Every row comes from one small tree of marks. The marks that hang from a mark follow it in brackets, in alphabetical order. Every link used is in the known rows. Which tree was each row made from?
Known rows
vavesu(diras(lizu(lenivi nogol) mamedam(befop))): [-1.391, -6.447, -3.687, -0.423, -1.672, -0.173,  0.879, -0.239, -3.614,
  0.897,  3.552, -2.382,  2.317,  2.653,  2.027, -2.085, -4.036, -2.434,
 -0.337]
mogudi(lizu(nogol(vavesu(diras))) puvav): [ 1.224, -1.243, -3.096,  3.500, -4.321, -1.186, -4.024,  6.242, -4.289,
 -2.422,  1.263,  0.715, -2.480,  0.499, -0.449, -3.075, -0.034, -3.744,
 -0.503]
mogudi(lizu): [-0.216, -1.242, -1.911,  1.264, -1.372, -0.036, -1.901,  1.047, -2.428,
 -1.197,  0.572,  0.327, -0.984, -0.026, -0.303, -1.429,  1.572, -1.947,
  1.348]
mogudi(lizu(lenivi) puvav(nogol(vavesu))): [ 0.386, -0.606, -5.470,  2.908, -3.164, -1.620, -4.134,  5.465, -5.520,
 -0.721,  3.168,  3.012, -1.295,  1.145, -2.379, -2.103, -0.015, -1.811,
 -1.264]
puvav(nogol): [ 0.639,  1.719, -4.056,  0.209,  0.453, -0.595, -0.893,  2.890, -2.100,
  1.976,  1.611,  1.069,  0.469,  1.612, -1.035, -2.895, -0.736,  0.025,
 -2.035]
diras(lizu vavesu): [-1.080, -1.233, -1.263, -0.347, -3.173,  1.190,  0.261, -0.921,  0.544,
  2.124, -3.101, -0.949,  1.580, -0.464, -1.226, -1.154, -1.976, -0.665,
 -0.722]
diras(lizu mamedam vavesu): [-1.548, -3.944, -1.347, -1.867, -5.053,  0.376,  1.031,  0.256, -1.397,
  4.230, -1.188, -0.090,  0.886,  2.306,  1.289, -2.690, -3.219, -0.890,
 -2.596]
mogudi(lizu(nogol) puvav): [ 1.468, -1.330, -1.979,  2.249, -3.013, -0.119, -3.779,  4.008, -4.702,
 -2.529,  0.301,  1.536, -1.741, -0.032, -0.294, -1.605,  0.137, -3.175,
  0.608]
vavesu(diras): [-0.363, -1.050,  0.435,  0.869,  0.002, -1.389, -0.177,  1.337,  0.166,
 -1.263,  2.394, -2.061,  0.256, -0.926,  0.618, -2.595, -0.146, -3.066,
  1.044]
puvav(nogol(vavesu(diras(mamedam)))): [ 0.138,  0.837, -5.775,  1.444, -2.115, -2.284, -0.928,  6.427, -2.057,
  2.875,  3.642,  0.153, -1.015,  3.360, -0.391, -5.520, -1.423, -0.870,
 -4.109]
mamedam(befop): [ 0.326, -0.771, -2.726,  1.260,  0.089,  2.541,  1.085, -0.242,  1.170,
  2.984,  1.616,  0.057,  0.182,  1.778, -0.277,  1.831, -1.202, -1.569,
 -0.546]
vavesu(diras(lizu(lenivi nogol))): [-1.150, -4.151, -2.409, -0.054, -0.432, -0.806, -0.241, -0.861, -2.996,
 -2.166,  1.438, -2.922,  2.705, -0.145,  0.373, -1.927, -2.623, -1.595,
  1.174]
nogol(vavesu(diras)): [-0.507,  0.105, -2.497,  2.501, -2.631, -1.923, -0.536,  4.608,  0.985,
  0.308,  2.110, -1.577, -1.602,  1.164, -0.358, -3.224, -0.261, -1.076,
 -2.053]
lizu(lenivi nogol(vavesu(diras))): [-0.811, -2.825, -4.569,  1.724, -2.547, -3.565, -2.294,  0.056, -3.532,
 -4.014,  0.141, -0.394,  1.855,  2.892, -0.440, -1.763, -2.241,  1.994,
 -5.128]
mogudi(lizu(lenivi nogol)): [-0.506, -3.236, -3.923,  1.235, -1.886, -1.559, -3.204, -1.068, -5.381,
 -4.114, -0.425,  0.903,  1.039,  1.386, -0.485, -1.156,  0.260, -0.001,
 -1.274]
nogol(vavesu(diras(lizu))): [-0.867, -1.024, -3.420,  1.841, -2.701, -0.658,  0.107,  4.176,  0.372,
  1.172,  1.831, -2.623, -0.945,  1.000, -0.386, -2.924, -1.322, -1.070,
 -0.808]
nogol(vavesu(diras(lizu(lenivi) mamedam(befop)))): [-1.498, -3.426, -4.689,  1.467, -3.524, -0.784,  0.691,  3.523, -0.864,
  2.511,  3.397, -1.877, -0.447,  3.094,  0.533, -2.451, -2.531, -0.980,
 -2.177]
diras(vavesu): [-0.281,  1.175,  0.676,  0.924, -3.033, -1.277, -0.966, -0.085,  1.782,
  0.272, -2.711,  0.918,  0.236, -0.168, -1.195, -1.708,  0.072, -0.807,
 -3.515]
diras(lizu mamedam(befop)): [-1.122, -5.698, -3.925, -1.826, -1.921,  3.412,  2.759,  0.173, -2.301,
  6.063,  2.553, -0.992,  0.752,  3.641,  2.252,  0.282, -4.124, -1.169,
  0.573]
sako(befop): [-1.306, -2.777, -2.748, -1.510, -0.121,  1.572, -0.300, -1.065, -1.110,
  1.302,  0.882,  1.072,  0.138, -0.943, -0.929, -1.127, -1.340,  0.682,
 -0.329]
sako(befop lenivi): [-2.053, -3.330, -4.779, -2.345, -0.676,  4.620,  0.057, -2.567, -2.227,
  3.053,  0.310,  1.872,  0.915, -1.761, -1.123,  1.098, -1.832,  2.815,
 -1.104]

Write each row's tree
[ 0.509, -1.011, -4.042,  1.982, -1.888, -1.117, -3.957,  3.645, -6.063,
 -1.330,  2.883,  3.164, -0.428,  0.272, -1.995, -1.397,  0.118, -2.312,
  0.135] => mogudi(lizu(lenivi) puvav(nogol))
[-1.019, -2.705, -4.318,  1.578, -3.633, -0.327,  0.826,  4.631, -0.217,
  3.265,  3.344, -2.117, -1.180,  2.954,  0.770, -3.047, -2.387, -1.695,
 -1.791] => nogol(vavesu(diras(lizu mamedam(befop))))
[-0.533, -0.620, -6.745,  0.901, -2.053, -1.876, -0.700,  5.054, -3.126,
  2.749,  3.639, -0.119,  0.274,  3.422, -0.716, -4.840, -2.333, -0.131,
 -3.648] => puvav(nogol(vavesu(diras(lizu(lenivi) mamedam))))
[-1.513, -3.747, -1.417, -0.200,  0.120, -0.371,  0.357, -0.910, -1.904,
 -1.212,  2.285, -2.848,  2.273, -0.907,  0.150, -1.280, -1.882, -1.933,
  2.454] => vavesu(diras(lizu(lenivi)))
[-0.681, -5.851, -6.590, -0.680, -3.934,  2.444,  1.735,  2.111, -3.435,
  5.256,  1.584, -1.222,  0.449,  5.732,  2.292, -1.234, -5.229, -0.071,
 -2.647] => diras(lizu(nogol(vavesu)) mamedam(befop))
[-0.777, -5.411, -3.216, -0.263, -1.764,  0.683,  1.121,  1.438, -2.700,
  1.984,  3.296, -2.866,  1.217,  2.449,  2.533, -2.977, -3.749, -3.421,
  0.153] => vavesu(diras(lizu(nogol) mamedam(befop)))
[-0.496, -1.716, -2.563, -0.230, -3.817,  0.666, -0.640, -0.693, -1.085,
  0.668, -4.324, -0.987,  2.121,  0.745, -0.843, -2.118, -2.923, -0.108,
 -2.527] => diras(lizu(nogol) vavesu)
[-0.548, -2.984, -1.920,  0.074, -0.551, -0.080,  0.081,  0.789, -2.013,
 -1.116,  1.264, -3.424,  1.646, -0.286,  0.827, -2.816, -2.284, -2.489,
  1.681] => vavesu(diras(lizu(nogol)))
[-1.264, -3.946, -5.385, -0.411, -1.913,  0.364, -0.364, -1.065, -3.901,
 -0.561, -1.195, -1.288,  2.576,  2.066, -0.669,  0.221, -3.561,  2.559,
 -1.200] => diras(lizu(lenivi nogol(vavesu)))
[ 0.441, -0.666, -3.599,  2.016, -2.803, -2.087, -1.585,  3.391, -1.563,
 -1.766, -0.314, -1.396, -0.300,  2.527,  0.402, -3.500, -1.594,  0.034,
 -4.023] => lizu(nogol(vavesu(diras)))
[-0.062, -0.148, -7.410,  1.458, -2.169, -0.528, -0.136,  6.163, -2.088,
  4.598,  4.099, -0.460, -0.397,  3.857, -0.540, -4.849, -2.511, -1.364,
 -3.372] => puvav(nogol(vavesu(diras(lizu mamedam(befop)))))
[-1.555, -7.293, -7.226, -0.944, -3.792,  1.355,  1.238, -0.285, -4.800,
  3.761,  1.833, -0.537,  2.032,  6.020,  1.698,  0.061, -5.702,  1.268,
 -3.381] => diras(lizu(lenivi nogol(vavesu)) mamedam(befop))
[ 1.292,  0.903, -4.740,  3.125, -3.363, -0.554, -3.694,  7.789, -4.178,
  0.862,  2.858,  2.368, -2.819,  0.843, -1.805, -3.290,  0.470, -3.142,
 -0.506] => mogudi(lizu puvav(nogol(vavesu)))
[-1.308, -4.593, -1.004, -1.031, -1.401, -0.227,  1.265,  1.475, -2.155,
  1.418,  3.458, -2.796,  0.784,  0.800,  2.417, -3.238, -2.371, -3.095,
  1.766] => vavesu(diras(lizu mamedam))
[ 0.201,  0.644, -6.611,  1.887, -1.967, -1.372, -0.580,  6.415, -1.682,
  4.043,  4.202,  0.174, -0.809,  3.946, -0.492, -4.999, -1.847, -1.325,
 -4.372] => puvav(nogol(vavesu(diras(mamedam(befop)))))
[-1.736, -6.564, -5.175, -0.903, -5.548,  0.559,  0.398, -2.102, -3.415,
  3.402, -0.917,  0.505,  3.106,  5.030,  0.915, -1.033, -5.558,  0.033,
 -5.524] => diras(lizu(lenivi nogol) mamedam(befop) vavesu)
[-1.549, -3.141, -3.834,  1.063, -3.571, -1.689,  0.260,  3.663, -1.181,
  1.443,  2.916, -1.842, -0.528,  2.499,  0.603, -3.073, -2.149, -0.447,
 -2.012] => nogol(vavesu(diras(lizu(lenivi) mamedam)))
[-0.755, -3.185, -5.123,  2.449, -3.179, -2.566, -3.541,  1.165, -4.943,
 -3.959,  0.663,  0.113,  0.317,  2.020, -0.645, -2.543,  0.098, -0.596,
 -2.321] => mogudi(lizu(lenivi nogol(vavesu(diras))))
[-0.612, -3.317, -0.774,  0.509, -1.282, -0.745,  0.967,  1.789, -0.642,
  1.674,  4.415, -1.483, -0.029,  1.816,  2.266, -2.683, -1.627, -3.925,
 -0.429] => vavesu(diras(mamedam(befop)))
[ 0.231, -0.982, -5.299,  3.168, -3.175, -2.073, -4.148,  5.897, -5.487,
 -1.165,  3.996,  2.359, -1.196,  0.810, -2.205, -2.945, -0.037, -2.808,
 -0.933] => mogudi(lizu(lenivi) puvav(nogol(vavesu(diras))))
[-0.682, -1.527, -3.464,  2.215, -3.487, -1.483,  0.275,  5.025,  0.447,
  2.433,  3.527, -1.273, -1.823,  3.064,  0.850, -3.338, -1.272, -1.794,
 -3.179] => nogol(vavesu(diras(mamedam(befop))))
[-1.879, -5.714, -1.481, -1.209, -1.244, -1.039,  0.953, -0.178, -3.120,
  0.415,  3.634, -2.302,  1.858,  0.969,  1.891, -2.424, -2.782, -2.123,
  1.161] => vavesu(diras(lizu(lenivi) mamedam))
[ 0.287,  1.875, -5.646,  1.908, -1.419, -1.858, -1.226,  6.099, -1.456,
  2.301,  3.007, -0.019, -0.672,  2.392, -1.246, -5.087, -0.996, -0.789,
 -3.628] => puvav(nogol(vavesu(diras)))
[-1.022, -3.801, -4.528,  1.234, -3.137, -3.877, -2.043,  0.477, -4.089,
 -3.382,  0.760, -0.074,  1.674,  3.881,  0.363, -2.272, -2.675,  1.889,
 -5.783] => lizu(lenivi nogol(vavesu(diras(mamedam))))
[-0.401,  0.371, -6.720,  1.443, -1.376, -1.648, -1.039,  4.668, -2.542,
  2.086,  2.988, -0.357,  0.482,  2.422, -1.624, -4.244, -1.884, -0.003,
 -2.930] => puvav(nogol(vavesu(diras(lizu(lenivi)))))
[ 0.619,  0.175, -3.749,  1.638, -1.881, -0.710, -1.603,  5.745, -2.867,
  1.495,  3.124,  1.048, -0.555,  0.644, -1.545, -1.999, -2.141, -1.544,
 -0.841] => mogudi(puvav(nogol(vavesu(diras(lizu(lenivi))))))
